Each row was made from one small tree. The marks that hang from a mark follow it in brackets, in alphabetical order. Every link used is in the known rows. Write each row's tree.
Known rows
U(A(M)): [ -2  12 -25  10  -4 -14  -7   0  -4   7  -1  -2  17   8  10  -7 -10   8
   5   0  -4   9]
A(C M U): [  4   2 -11  19  -7 -29 -27  -9  11   1  -5  -3   2   9  14  11  -3   3
  11   1  -8  -8]
H(R): [-12  -6   0 -16   7  -2   1  13   1   3  -5 -15  -1 -17   9   2  -3  13
   3  -8   5  20]
M(A(C N R(H P) U)): [ -4  -3  16  -2  11 -25  15   4   0 -10  27  18   2  -6 -13  -9 -14  -5
  14  -4 -18  12]
V(C(A(M))): [ -3   5   1  -9   3 -12  -2 -21  21   0 -13   0   7   3  12  -5   9  -3
  -7  21   4  -3]
C(A): [  3  12   3  -5   5   2  14  -4   6  -9  -3   8   2   3   0 -16   7   6
 -10   6  10  -2]
P(R(H)): [  3   3  -6  -8  -3  26  18   6   0  11 -11 -10 -12 -18   8   6 -13   0
  -8 -15 -10  23]
V(C(A(M N U))): [ 16   8   9   0  -3 -30 -10 -25  32   3 -10  -6   9   7  14 -11  12 -15
   3  31   2  -6]
N(A(U)): [ 14  11  -5   6  13 -11   7 -19  -3 -20   8   0  -1  -4  -6 -14   0   8
  -8   8  18  -8]
U(A): [  3  10 -17   8   2  -5   5   3   0   8   9   2  12   5  -2  -9  -5   4
   2   2   0   8]
A(M): [ -6   2  -9   4  -6 -10 -13  -5  -4  -2 -12  -6   6   3  12   3  -7   5
   4  -3  -3   1]
U(A(C M N R(H P))): [ -8  11   0  16   6 -29  10  11   0   3  13  13  29   2 -10  -6 -10 -11
  15  -3 -42  28]
A(C M R U): [-16   2   2   7   6 -34 -25   4   7  -5   3  -3   8  -2  13  12  -5  10
  18  -2  -7  -6]
V(C(A(M R U))): [-16   0  11 -17  17 -23  -5  -9  22  -3  -3  -4   7  -6  17  -9   4   8
   3  19   9  -1]
M(A(N)): [ 17  14   4  -3 -14 -15  -1 -13  -4  -7  10   8   7   4  -5  -9  -2 -13
   5   9  10  -8]
U(A(C)): [  9  15 -16  19  -3 -16  -2  -1   6   8  13  11  14  10  -6   4   2  -5
   4   4 -10   2]
U(A(C M N R(P))): [ -6  20   2  20   5 -40  -4  10   4   3  13  12  29   8 -17   0  -3 -10
  17  10 -26  15]
A(C N R U): [ 10  11  23  10   0 -38 -16   1  17  -1  15   3  14   1  -7   5  10 -18
  22  11 -10  -9]
V(C(A)): [  3   3  10 -12   8  -4   9 -17  24   2  -3   5   2   0   2  -6  14  -8
 -10  23   6  -3]
U(A(M R(P))): [-30   4  -9   1  20 -18   7  22 -11   0  10   5  15  -2  -5  -9 -18  18
   9  -2 -11  26]
A(M N R(H)): [ -8   4  14  -7  -4 -16   1   4  -5  -3  -5  -5  26 -10  12  -7  -6 -10
  17  -9 -25  13]

Write each row's tree
[ -8  15  -1   2  13 -17  10 -17 -12 -26   6  10  23 -13  -2   0  -3   2
  -2  -8 -13   1]	N(A(C M R(H)))
[ 24  17  12   5  -3 -18   5  -9  20  -5   0   3   5   9   1 -23  11  -8
   1  17   9  -6]	C(A(N U))
[ -2  22  11   4  17 -19   8 -14  -5 -25  17  14  16 -10 -21   4   8  -2
  -5   7   5 -13]	N(A(C R))
[ -7   4  18  16   6 -48 -16   8  10  -4   7   4  10   4  -9   5  -3  -9
  22   9 -22   7]	A(C M N R(P) U)
[ -2  10  15   6  -8 -27  -7  -3   3  -4   0   3  30  -4   6   7   0 -21
  19  -6 -37   6]	A(C M N R(H))
[  2  17   7   6  21 -26   2 -13   0 -24  19   9   9  -9 -14  -1   4   5
   0   8  10 -13]	N(A(C R U))
[ -9   4   8   1  16  -9  29  21  -4   5  21   9  20  -6 -16 -20 -11  -7
  11  -4 -30  33]	U(A(N R(H P)))
[ -9  -3  31 -18  21  -8  30  -3  21   0   7  11  11 -10 -11 -18   8 -18
  -3  18 -20  20]	V(C(A(N R(H P))))
[ -3  -7  25   7  15 -25  13  13  11  -1  19  10   5  -6 -14  -4  -4 -14
  18  -3 -37  19]	A(C N R(H P) U)
[ -5   8  28  -5  21 -22  20  12  13 -11  11  10   3   0 -14 -26   3   1
   4  14   1  10]	C(A(N R(P) U))
[ -3  14  23 -12   4 -27  -4 -15  23  -2  -7   0  23  -2   5  -7  15 -16
   4  28   0  -3]	V(C(A(M N R)))
[-14  17  22  -4  11 -24  13   8   3 -14  -3  11  16   1 -10 -18   2  -1
   3  12  -5  11]	C(A(M N R(P)))
[-13  14   3   9   8 -30   4  17  -5   2   9   5  25   2 -11 -12 -10  -2
  15   7 -16  22]	U(A(M N R(P)))
[ -2   6  18   2   9 -36   1   3   2 -11  28  18   1   0 -20  -3  -7  -5
  15  10  -3   1]	M(A(C N R(P) U))
[ -4  18  -1  10  14 -35 -10 -17  -2 -26   8   4  15  -7  -2   1  -1  10
   4   6   8 -12]	N(A(C M R U))
[ 15  19 -13  20   3 -30 -11 -29   2 -21   1   3   8   4  -1   2   0   3
  -2   8   6 -14]	N(A(C M U))
[-12   2  17  -6  17 -19  22   9   6 -12   1   5  10  -4   5 -29  -9   6
   7  -2 -17  23]	C(A(M N R(H P) U))
[  2   5  23  -1   5 -27  -8   9  10  -1  10  -6  11  -5  -1  -9   2  -8
  19   8   0  -1]	A(N R U)
[ -1  18  15  -3   3 -31  -4   0  12 -11  -4  -2  17   1  11 -21   4   3
  11  13   8  -3]	C(A(M N R U))
[-28  -4  17 -18  30  10  42  18  -3 -14   9  16   2 -12  -8 -25  -7  14
  -8  -9 -14  26]	C(A(R(H P)))
[  6  16   5  10   0 -20   9   6   5   6  20  11  33  -1  -8  -6   2 -18
  15  -1 -31  13]	U(A(C N R(H)))
[-22  14   7 -13  12 -11   5   3   0 -15  -7   4  14  -4  10 -13   0  16
   1   2   8   0]	C(A(M R))
[ -8  -5  16  11  10 -34   0   9   7  -3   7   5  12  -3  -2  -2 -11  -9
  21  -5 -40  21]	A(C M N R(H P) U)
[-14   2   0   7  29 -23  16  -6  -8 -26  13  11   7 -13  -9  -8 -13  13
   1  -8 -17  14]	N(A(C M R(H P) U))
[-21  -5   3 -26  11   5  19   5 -18 -12  17  10   5 -17   5 -12 -18  13
   5 -16   0   9]	M(A(R(H)))
